Each row was made from one small tree. The marks that hang from a mark follow it in brackets, in the order of their numbers. Every link used is in the known rows. Write each row's tree.
Known rows
j652(j343 j421(j101(j575 j897))): 17 9 78 -7 17 7 19 -1 20 -1 17 4 -1 -18 7 -6 25 5 18 38 1
j64(j101(j575 j897) j458): -3 9 49 -5 25 10 10 -1 -9 -7 19 12 0 -1 -4 -20 22 -16 6 20 46
j64(j101(j421 j897)): -17 7 22 -13 22 0 10 0 13 -5 24 12 -6 -2 -2 -18 4 -15 -21 24 39
j101(j421): 2 7 0 -8 -5 1 11 -3 16 -6 13 8 7 -19 -3 -4 9 -12 -26 4 17
j101(j575 j897): 15 7 4 -17 27 3 14 -9 16 -7 25 -5 4 -24 -4 -13 38 -14 2 6 32
j421(j101(j575 j897) j652(j343)): 31 15 28 -8 20 29 24 -1 24 1 23 -1 -10 -16 8 -19 9 -11 -10 16 22
j972(j421(j101 j652)): 22 14 -34 -1 -3 20 24 -3 21 -15 13 11 -2 -7 3 -15 -8 -24 1 0 3
j897(j101(j421)): 13 10 8 -10 17 10 7 -5 14 -5 22 15 5 -24 -3 -15 7 -19 -17 35 1
j101(j421(j652) j575 j897): 8 5 -7 -24 29 12 22 -9 26 -10 29 8 1 -33 -3 -12 41 -18 -37 13 51
j697(j421(j652)): 45 2 4 -3 -4 19 14 12 22 -11 4 8 3 -2 2 -3 -2 -7 -6 -3 16
j697(j421(j101)): 58 0 3 2 -2 8 0 22 13 1 8 8 6 -5 1 -18 5 -12 -4 0 -9
j697(j421(j101(j897) j652(j343))): 56 2 19 -9 11 25 11 20 21 -3 14 9 -3 -6 7 -15 -4 -8 -15 12 9
j972(j421(j101(j575 j897) j652(j343))): 27 9 -19 -9 14 22 25 -1 23 -16 21 9 -5 -17 6 -11 11 -22 0 14 15
j421(j101 j652): 25 22 7 3 -4 25 22 -5 20 2 11 1 -5 -2 3 -23 -18 -14 -8 -4 4
j160(j458): 11 11 14 9 -5 14 11 -5 11 -8 12 -1 10 -8 -3 5 -4 -12 3 -82 7
j64(j101(j421(j652) j575 j897) j458(j160)): -8 10 38 -13 26 9 28 -1 2 -9 25 19 3 -6 -3 -12 24 -17 -20 4 60
j458(j160): 8 18 4 -5 -10 -6 34 -8 19 -4 11 -5 13 -4 -1 6 -3 -5 9 -33 9
j652(j421(j101)): 12 16 45 1 -1 0 18 -7 18 0 9 6 4 -7 -2 -17 6 -3 18 16 -12
j652(j421(j101(j575))): 18 14 43 4 3 -1 19 -6 18 1 11 5 5 -13 -3 -14 26 -4 21 14 -6
j897(j101(j421 j575)): 21 7 6 -6 22 7 7 -5 15 -5 24 14 5 -33 -3 -12 35 -21 -13 33 10
j575(j101(j421(j652) j897)): -20 13 3 -16 16 18 2 -6 21 -8 20 6 -1 -46 -1 -26 14 -22 -27 9 26
j101(j421(j652(j343)) j575 j897): 9 3 11 -25 30 16 23 -6 27 -11 29 7 -2 -34 2 -4 41 -12 -36 21 52

Which tree is each row?
9 1 -6 -24 29 0 13 -5 19 -7 30 6 6 -36 -6 -12 50 -18 -31 14 40 -> j101(j421 j575 j897)
31 10 5 -7 19 5 9 0 12 6 25 -3 1 -18 -3 -30 23 -19 -3 6 5 -> j421(j101(j575 j897))
-20 12 15 -16 17 20 3 -4 21 -8 19 5 -3 -47 2 -21 13 -18 -26 15 27 -> j575(j101(j421(j652(j343)) j897))
21 10 5 -6 23 17 14 -8 20 -7 24 15 1 -31 -2 -12 29 -21 -16 32 18 -> j897(j101(j421(j652) j575))
16 12 42 -7 16 -1 18 -7 19 0 18 5 4 -16 -3 -20 26 -6 15 20 0 -> j652(j421(j101(j575 j897)))
-19 9 3 -15 16 9 -4 -3 15 -6 20 5 2 -48 -2 -27 19 -22 -23 9 19 -> j575(j101(j421 j897))
12 13 8 -10 17 19 13 -8 19 -7 21 16 1 -22 -1 -15 1 -19 -22 33 9 -> j897(j101(j421(j652)))
14 8 -5 -3 3 11 22 -7 25 -9 16 8 3 -28 -1 0 41 -14 -25 1 40 -> j101(j421(j652) j575)
-5 7 15 -30 21 19 22 -6 25 -11 25 8 -3 -22 2 -8 0 -9 -43 23 39 -> j101(j421(j652(j343)) j897)
-16 13 16 -1 -2 19 3 -2 20 -8 9 5 -2 -44 4 -12 13 -15 -18 6 19 -> j575(j101(j421(j652(j343))))
25 20 32 3 -3 30 24 -1 22 2 10 0 -9 -4 10 -13 -19 -6 -6 9 6 -> j421(j101 j652(j343))
13 12 20 -10 17 21 13 -6 19 -7 21 15 -1 -23 2 -9 -1 -15 -21 39 10 -> j897(j101(j421(j652(j343))))
2 10 16 -8 -5 18 22 -5 24 -9 12 8 -1 -17 5 4 -1 -5 -31 11 28 -> j101(j421(j652(j343)))
19 10 79 4 4 5 20 0 20 0 11 3 0 -15 8 0 24 7 24 32 -4 -> j652(j343 j421(j101(j575)))
35 19 5 7 2 22 23 -5 22 2 14 0 -5 -10 2 -21 10 -16 -3 -5 13 -> j421(j101(j575) j652)
-4 6 43 5 9 6 8 3 -8 -7 14 20 3 -6 -3 -12 29 -16 -9 17 44 -> j64(j101(j421 j575) j458)
14 5 12 -3 4 14 22 -4 26 -10 15 7 0 -29 4 8 39 -8 -24 9 41 -> j101(j421(j652(j343)) j575)
21 20 6 -12 15 26 22 -6 21 1 21 1 -7 -5 1 -32 -17 -17 -16 5 12 -> j421(j101(j897) j652)
